What can hang from each mark
vufo: potud
zalir: dena
muvol: dena
lekas: vufo
fominid: lekas zolege
zolege: potud
potud: binulid dena navon
navon: fominid zolege
dena: fudalu podam potud vetiv
binulid: fominid navon
geka: dena

Known rows, with every way that one mark hangs from another
binulid{fominid{lekas{vufo} zolege{potud{dena}}} navon}: [ 1.45  0.37 -1.36  4.30  3.79 -0.84  0.37 -2.40  2.18  0.33  2.09 -3.24
  0.59  2.04 -0.99  0.07 -4.01 -5.53  0.41  3.30  0.01 -0.23  0.80 -4.10
 -0.68 -2.83  0.80 -3.37]
navon{fominid zolege{potud{binulid dena{podam vetiv}}}}: [-1.77  2.87  1.06  3.61  3.04  0.10 -0.46 -3.45  1.07 -1.75  2.53 -3.37
  2.42  2.08 -1.42 -2.64 -0.88 -2.34 -0.95  2.86  1.40  0.20  2.12 -1.55
 -0.93 -0.50 -0.11 -5.66]
potud{binulid{navon} dena{fudalu vetiv}}: [-3.36  3.15  2.65  3.41  2.73 -1.98 -1.83 -1.30 -0.49 -0.51  0.92 -3.24
  0.56  1.78 -0.61  0.23 -1.07 -2.47 -0.18  2.22  0.30  2.01  1.86 -0.40
 -2.19 -2.56 -0.48 -2.49]
lekas{vufo{potud{binulid}}}: [-1.14  0.24  2.36  3.64  0.34 -0.10  0.32 -2.91  0.42 -1.32  1.09 -3.27
  0.32  3.27 -0.51  1.19  0.64 -4.15  1.32 -0.64  0.01 -1.15  0.63 -1.50
 -3.64 -1.74  2.36 -2.18]
zolege{potud{binulid dena{fudalu podam vetiv}}}: [-4.53  4.01  1.59  4.01  1.86 -1.12 -0.01 -1.97  0.40 -1.26  1.44 -3.13
  1.30  3.12 -1.31 -2.08 -1.56 -1.53  0.74  2.30  0.15  0.80  2.29  0.67
 -2.34 -2.22  0.70 -4.30]
zalir{dena}: [ 0.26  1.07 -0.35  3.92  1.68 -0.83 -0.34 -0.53  0.23 -1.20  0.44 -3.03
 -0.76  1.58  0.20 -0.16 -0.83 -3.75  0.98  1.78 -0.74 -0.77  0.92  0.92
 -2.84 -1.20  1.08 -1.54]
muvol{dena}: [ 0.21  0.08 -0.45  4.14  1.11 -0.54 -0.70 -0.76 -0.18 -1.72  0.09 -3.14
 -0.49  0.83  0.75  0.29 -0.65 -2.97  0.99  1.96 -0.16 -1.15  0.91  1.62
 -4.07 -1.79  1.91 -0.97]
vufo{potud{binulid{fominid} dena{fudalu podam vetiv} navon}}: [-3.08  2.51  2.98  5.91  2.17  1.01  0.67 -1.61  1.60 -0.02  3.91 -2.39
  0.53  2.74 -0.80 -0.52 -0.70 -2.79  0.50  1.68  0.67  0.95  2.13  0.71
 -3.24 -4.17 -1.40 -3.33]
fominid{lekas zolege{potud{binulid}}}: [-0.86  0.90  0.71  3.35  1.35 -0.38  0.29 -2.31 -0.71 -2.04  1.57 -2.60
  0.12  2.57 -1.56  0.54 -2.07 -5.15  0.29  2.66  0.71 -0.76  1.81 -1.19
 -1.31 -0.35  2.31 -2.67]
fominid{lekas}: [ 1.34  0.41 -0.02  2.83  1.58 -1.80 -1.30 -1.65 -0.69 -1.61  0.43 -2.01
 -0.42  0.87 -0.88  1.53 -1.21 -3.81  1.46  1.63 -0.29 -0.36  2.47  0.41
 -2.22 -1.53  1.76 -0.84]
vufo{potud{dena{fudalu} navon{fominid{lekas} zolege}}}: [ 2.94  0.95  1.76  2.69  3.84 -1.37 -0.14 -2.57  3.06 -1.14  2.36 -1.37
  0.50 -1.49  0.17 -0.02 -3.17 -3.87  0.23  1.45  1.97 -0.29  1.20 -1.51
 -1.14 -3.35 -1.63 -3.06]
lekas{vufo{potud{binulid{fominid} dena{vetiv}}}}: [-2.01  1.93  1.47  4.94  2.17 -0.40  0.45 -2.81  1.32 -0.72  2.73 -3.29
  1.52  2.89 -0.13  0.03 -0.56 -3.93  0.87  1.82 -0.23 -0.37  1.98 -1.80
 -2.84 -2.94  1.21 -2.41]
vufo{potud}: [ 0.36  0.39  2.15  2.82  0.76 -0.92  0.64 -1.50  0.67 -1.41  1.24 -2.42
 -0.28  2.58 -0.15  0.97 -0.81 -4.04  1.27  0.28  0.54 -0.80  1.77  0.21
 -2.86 -1.83  1.24 -0.94]
binulid{fominid{zolege{potud}} navon}: [ 0.74  0.10  0.88  4.15  2.17  0.47  0.78 -0.64  1.39  0.33  2.44 -3.27
 -0.61  2.93 -1.79  0.66 -3.31 -6.04 -0.52  2.53  0.47 -0.54  0.67 -2.10
 -1.10 -1.15 -0.52 -2.78]
potud{binulid{fominid} dena{fudalu vetiv} navon}: [-2.47  3.23  1.79  5.67  2.90 -0.45 -0.91 -0.54  1.56 -0.88  2.92 -2.55
  0.21 -0.52 -0.86  0.41 -0.93 -3.43 -0.30  2.66 -0.24  0.92  1.39  0.71
 -3.24 -3.09 -0.94 -2.13]
zolege{potud}: [-0.05  1.22  0.70  3.32  1.30 -1.34  0.51 -1.20  1.02 -1.61  1.05 -2.72
  0.07  1.41 -0.86  0.18 -1.46 -3.97  0.75  1.07 -0.04 -1.02  1.20 -0.10
 -2.45 -0.59  1.56 -1.70]
potud{binulid dena{fudalu podam vetiv}}: [-4.21  3.64  1.58  3.83  1.48 -0.96 -1.34 -1.70 -0.47 -1.19  0.82 -3.38
  0.82  2.64 -1.34 -1.04 -0.55 -1.14  1.08  2.22 -0.07  1.30  2.45  1.66
 -2.88 -2.70  0.65 -3.71]
fominid{lekas{vufo{potud{navon}}} zolege}: [ 1.64 -0.40  1.27  3.61  1.50  0.05  0.65 -2.87  1.10 -0.24  1.58 -2.62
  0.98  2.01  0.18  1.79 -0.97 -5.75  0.99  1.25  0.66 -0.62  0.16 -2.09
 -2.61 -2.97  1.72 -2.33]
navon{fominid zolege{potud{dena}}}: [ 1.70  1.61 -0.09  2.57  3.29 -1.58  0.01 -2.30  3.13 -2.41  1.69 -2.84
  1.10 -0.67 -0.70 -1.64 -2.67 -3.52 -0.45  2.05  1.06 -0.84  0.83 -1.96
 -0.88 -0.49  0.10 -3.59]
navon{zolege}: [ 1.89  0.81  0.88  1.42  1.36 -1.21 -0.56 -1.37  0.91 -2.31 -0.44 -3.42
  0.14  0.66 -1.59  1.18 -0.94 -4.32  0.23  1.57  0.03 -0.82  0.42  0.26
 -2.66 -0.67  0.74 -2.18]
dena{potud{binulid navon{fominid{lekas zolege}}}}: [ 0.36  0.39  1.67  5.87  1.10  1.37 -1.08 -3.02 -0.19 -0.77  3.87 -2.57
  0.63  1.32 -1.83  0.58 -0.67 -4.34 -0.53  1.90  2.04  0.61  1.46 -1.91
 -0.84 -1.31  0.50 -3.11]
dena{fudalu podam potud{navon{zolege}} vetiv}: [-0.47  2.94  2.82  3.68  0.92  0.22 -0.10 -1.79  0.71  0.40  1.33 -3.95
  2.01  2.80 -2.71 -0.30 -1.00 -2.33  0.01  1.87  0.80  0.96  0.16  1.08
 -2.21 -2.84 -1.14 -4.64]
geka{dena{fudalu podam potud vetiv}}: [-2.32  4.11  1.46  4.38  1.10 -1.17 -1.65 -1.19 -1.54 -0.60  0.34 -4.10
  0.49  4.82 -1.69 -1.07 -2.45 -0.61  1.35  2.32 -0.68  0.79  1.90  1.52
 -2.09 -3.65 -1.27 -3.49]
zolege{potud{binulid{fominid} dena{podam}}}: [-2.28  1.54 -0.38  5.45  1.78  0.52  0.75 -2.04  1.91 -1.70  3.18 -2.90
 -0.07  2.79 -1.87 -1.43 -1.17 -2.93  0.63  1.49 -0.07 -0.19  2.14 -0.29
 -2.68 -1.78  1.08 -3.31]
navon{fominid{zolege{potud}}}: [ 0.87  1.09  0.69  3.80  1.65  0.19  0.08 -1.42  1.21 -1.19  2.03 -2.84
  0.12  1.05 -1.14 -0.77 -2.63 -4.59 -0.10  2.29  1.17 -1.39  1.04 -1.58
 -0.86  0.03  0.39 -3.51]

Rows
[ 1.37  1.03  0.61  4.58  2.81 -0.32  0.94 -1.85  3.33  0.10  2.47 -2.37
  0.16  0.57 -0.22  0.76 -3.85 -5.22  1.59  2.28  0.35 -0.70  0.34 -1.80
 -2.33 -4.93 -0.08 -2.80]	binulid{fominid{lekas{vufo{potud{dena{fudalu} navon}}} zolege}}
[-1.84  3.01  1.73  5.53  4.17 -1.30 -1.23 -2.47  1.00 -0.80  3.60 -1.33
  1.51 -1.14 -0.09 -1.00 -2.03 -2.81 -0.44  2.74  1.14  0.64  2.35 -1.45
 -0.95 -2.32 -0.58 -3.54]	zolege{potud{binulid dena{fudalu vetiv} navon{fominid{lekas}}}}
[ 1.39  0.00  1.52  3.55  2.13  0.52 -1.78 -1.31  0.05 -0.05  1.48 -3.09
 -0.51  1.50 -1.02  0.72 -1.78 -4.61 -0.73  1.84  1.40  0.23  1.11 -2.08
 -0.87 -0.79 -0.77 -3.05]	binulid{navon{fominid{zolege}}}
[-2.86  2.30  2.41  6.87  1.83  1.82 -0.27 -1.26 -1.12  2.24  3.09 -3.88
  0.02  6.30 -2.45 -1.18 -1.85 -2.40  0.35  2.24  0.15  1.12  1.39 -0.02
 -1.13 -2.92 -2.14 -4.48]	zalir{dena{fudalu podam potud{binulid{fominid navon}} vetiv}}
[ 2.06 -0.37  0.82  5.42  1.65  0.94 -0.02 -3.33  1.42 -0.49  2.73 -3.61
  1.00  1.28 -2.94  1.88 -0.47 -5.02  0.06  1.25  0.22 -0.81 -0.38 -2.39
 -2.25 -2.16  0.67 -3.27]	dena{potud{binulid{fominid{lekas{vufo}}} navon{zolege}}}
[-0.35  1.12  1.73  2.23  1.30 -0.55  0.70 -2.18  0.91 -2.65  0.89 -3.47
  0.58  1.72 -1.95  0.20 -0.99 -4.57 -0.55  1.38  0.44 -1.19  0.35 -0.86
 -2.47  0.45  1.35 -3.13]	navon{zolege{potud{binulid}}}
[ 0.94  0.65  1.90  4.45  2.49  0.26 -0.89 -3.80 -0.82  1.09  2.27 -4.10
  2.00  3.97 -3.08  1.67 -1.42 -4.60 -0.28  2.69  0.36  0.30  1.08 -3.51
 -0.49 -2.19 -0.16 -3.95]	dena{potud{binulid{fominid{lekas{vufo}} navon{zolege}}} vetiv}
[-1.86  2.85  1.89  3.31  1.03 -0.64 -1.27 -0.88 -0.94 -0.01  0.12 -3.13
  0.43  2.84 -1.65 -0.23 -1.23 -1.81  1.54  1.87 -0.40  0.22  2.10  2.15
 -2.67 -2.40 -0.15 -3.28]	dena{fudalu podam vetiv}
[-0.68  0.26  0.33  5.52 -0.01  2.08 -0.07 -2.83 -0.99 -0.45  3.24 -3.30
 -0.17  5.25 -3.75  0.09 -1.76 -3.86  1.16  2.58  0.85  0.05  2.58 -0.21
 -1.07 -2.03  0.99 -3.72]	dena{podam potud{binulid{fominid{lekas zolege}}}}
[-3.88  3.06  3.40  4.61  1.76  0.04  0.31 -2.16  0.87 -0.59  2.82 -2.66
  1.32  2.84 -0.12 -0.68  0.18 -1.98  0.56  1.12  1.04  1.52  1.88  0.81
 -3.51 -3.74 -0.29 -3.31]	vufo{potud{binulid dena{fudalu podam vetiv} navon}}
[ 0.39  0.99  0.56  4.14  2.99  0.17 -0.16 -1.40  2.83 -2.48  2.71 -3.16
  0.07 -1.04 -1.32  0.88 -0.12 -4.72 -1.18  2.04  0.23  0.21  0.13 -0.53
 -3.27 -1.73 -0.17 -2.35]	potud{binulid{fominid} dena navon{zolege}}
[ 1.02  0.18  1.69  4.26  2.00  1.20 -0.24 -1.31  1.60 -1.71  2.37 -3.07
 -0.45 -0.34 -2.08  2.01  0.27 -5.39 -1.11  1.43  0.16 -0.66 -0.18 -0.22
 -3.35 -0.85 -0.32 -2.36]	potud{binulid{fominid} navon{zolege}}
[-0.34 -0.52  3.79  3.91  1.51  1.54 -0.33 -2.55 -0.27 -0.28  2.85 -2.87
 -0.34  3.56 -0.61  0.62 -1.05 -5.08 -0.88  0.71  2.31  0.22  1.48 -3.10
 -1.07 -0.91 -0.58 -3.19]	vufo{potud{binulid{navon{fominid{zolege}}}}}
[ 1.78  0.89  1.63  3.31  0.94 -0.41  0.39 -1.81  1.78 -1.35  1.61 -3.63
  1.11  0.88 -1.86  1.04 -0.20 -4.15 -0.53  0.87  0.86  0.28 -0.47 -0.28
 -2.46 -1.49  0.28 -2.48]	dena{potud{navon{zolege}}}
[-1.46  3.31  1.91  2.98  2.06 -2.51  0.09 -1.96  1.57 -0.26  0.40 -3.22
  1.69  2.00  0.55 -0.45 -2.07 -2.69  1.86  1.54 -0.07 -0.26  1.23 -0.63
 -2.66 -3.85  0.88 -2.50]	lekas{vufo{potud{dena{fudalu vetiv}}}}
[-3.45  1.36  1.52  7.11  0.26  1.91 -0.36 -2.39 -1.28 -0.07  2.80 -3.96
  1.91  4.17 -0.43 -0.93  1.98 -1.65 -0.06  2.17  0.92  0.97  1.03  1.57
 -4.01 -2.48  1.32 -3.21]	muvol{dena{podam potud{binulid navon} vetiv}}
[-2.29  2.68  0.25  4.75  3.15 -0.74 -0.09 -3.26  0.93 -0.99  2.30 -3.30
  3.08  1.12  0.02 -0.25 -0.74 -4.88 -0.31  3.72  0.41  0.56  0.62 -2.78
 -2.11 -2.14  2.45 -3.78]	fominid{lekas{vufo} zolege{potud{binulid dena{vetiv} navon}}}
[-1.48  2.04  1.72  5.49  0.53  0.68 -0.30 -2.16 -0.04  0.42  2.73 -3.42
  2.10  3.64 -1.64  0.00  1.09 -2.19  0.33  1.53  0.51  1.69  1.64  0.96
 -2.59 -2.49  0.40 -2.92]	dena{podam potud{navon} vetiv}
[-0.23 -0.16  2.32  4.46  2.06  0.39 -2.32 -1.99 -0.74 -0.58  2.03 -2.75
 -0.84  1.30 -1.12  1.07  0.19 -3.57 -0.82  0.25  0.97  0.53  1.57 -1.96
 -1.78 -0.46 -0.42 -2.63]	potud{binulid{navon{fominid}}}
[ 1.13 -0.36  2.03  3.26  2.22  0.65 -0.75 -1.50  0.34 -0.93  1.61 -3.48
 -0.92  1.96 -2.44  1.98 -0.94 -5.17 -1.08  1.33  0.35 -0.08  0.51 -1.48
 -2.12 -0.92 -0.94 -2.72]	potud{binulid{fominid navon{zolege}}}
[-2.54  2.67  1.03  6.18  3.23 -0.14  0.51 -1.39  1.98 -1.20  4.26 -2.50
  1.46  0.27 -0.40 -0.41 -0.38 -4.28 -1.13  2.99  0.14  0.63  1.58 -0.75
 -2.73 -1.82  0.33 -2.27]	zolege{potud{binulid{fominid} dena{vetiv} navon}}
[ 0.16  0.40  2.41  5.02  1.31  0.62 -1.88 -3.34 -0.75  1.29  1.73 -3.66
  0.18  3.02 -2.53  0.77 -2.87 -3.72  0.58  1.13  1.54  0.07  0.55 -3.97
 -0.01 -2.26 -0.35 -4.92]	dena{fudalu potud{binulid{navon{fominid{lekas{vufo} zolege}}}}}
[-0.98  0.80  0.09  4.28  0.62  0.12 -0.78 -0.54 -0.26 -0.53 -0.46 -3.27
 -1.16  2.16 -0.36 -0.77 -1.55 -1.43  2.08  1.40 -0.21 -1.19  0.77  2.86
 -4.19 -2.93  0.74 -2.88]	muvol{dena{fudalu podam}}
[-2.08  3.37  1.17  5.09  0.90  0.01 -0.03 -1.13 -0.59  0.95  1.01 -3.79
  1.04  5.00 -1.41 -2.00 -1.81 -1.40  1.56  2.41 -0.10  0.41  1.57  1.88
 -1.69 -2.88 -0.46 -3.93]	zalir{dena{fudalu podam potud vetiv}}
[-0.64  1.29  3.66  1.54  2.37 -1.36  0.36 -2.25  1.50 -1.52  1.03 -3.24
 -0.02  2.55 -0.71  0.34 -2.19 -3.77 -0.29  0.66  1.51  0.64  0.52 -1.72
 -2.15 -2.66 -0.99 -3.12]	vufo{potud{binulid{navon{zolege}} dena{fudalu}}}
[ 1.90  1.12  0.44  2.62  4.19 -1.16 -0.89 -2.93  1.81  0.08  1.55 -2.34
  0.41  1.17 -1.62 -1.52 -4.29 -2.55  0.12  1.85  1.44  0.29  1.65 -2.55
  0.24 -2.46 -1.95 -5.64]	binulid{navon{fominid{lekas} zolege{potud{dena{fudalu podam}}}}}
[ 1.34  1.01  1.76  2.45  3.04 -1.32 -0.72 -3.91  1.91 -1.49  1.12 -2.70
  0.65  0.45 -0.66 -0.31 -2.85 -3.29  1.20  0.87  1.25 -1.36  0.98 -3.06
 -1.19 -2.86 -0.01 -4.37]	navon{fominid{lekas{vufo{potud{binulid dena{fudalu}}}}} zolege}
[ 0.25  0.17  0.89  3.24  2.33  0.27  0.48 -4.64  1.80 -1.56  1.96 -3.09
  1.83  2.43 -0.50  0.21  0.65 -3.64  0.65  0.56  1.01  0.33  0.49 -2.22
 -3.23 -3.35  1.58 -4.32]	fominid{lekas{vufo{potud{binulid dena{podam} navon{zolege}}}}}
[ 1.52  0.45  1.53  1.80  2.57 -1.15  0.40 -1.72  1.30 -0.77  0.69 -3.32
  0.47  1.97 -1.50  0.78 -2.02 -4.98 -0.93  1.28  0.66 -0.24 -0.09 -2.03
 -1.50 -0.36 -0.12 -3.03]	binulid{navon{zolege{potud}}}
[-1.84  1.53  0.23  5.52  0.18  0.55 -0.26 -2.09 -1.39  0.08  1.39 -3.92
  1.73  4.72 -0.60 -1.54 -0.20 -1.21  1.20  2.79  0.40  0.19  1.95  1.97
 -2.95 -2.58  1.53 -2.91]	muvol{dena{podam potud vetiv}}
[ 2.90  0.09  1.38  3.47  2.57  0.21 -1.31 -1.56  2.07 -1.32  1.61 -2.68
  0.28 -1.70 -0.91  0.97 -0.22 -4.26 -1.08  1.20  1.12 -0.56 -0.18 -0.93
 -2.20 -0.52 -0.89 -3.01]	potud{navon{fominid zolege}}
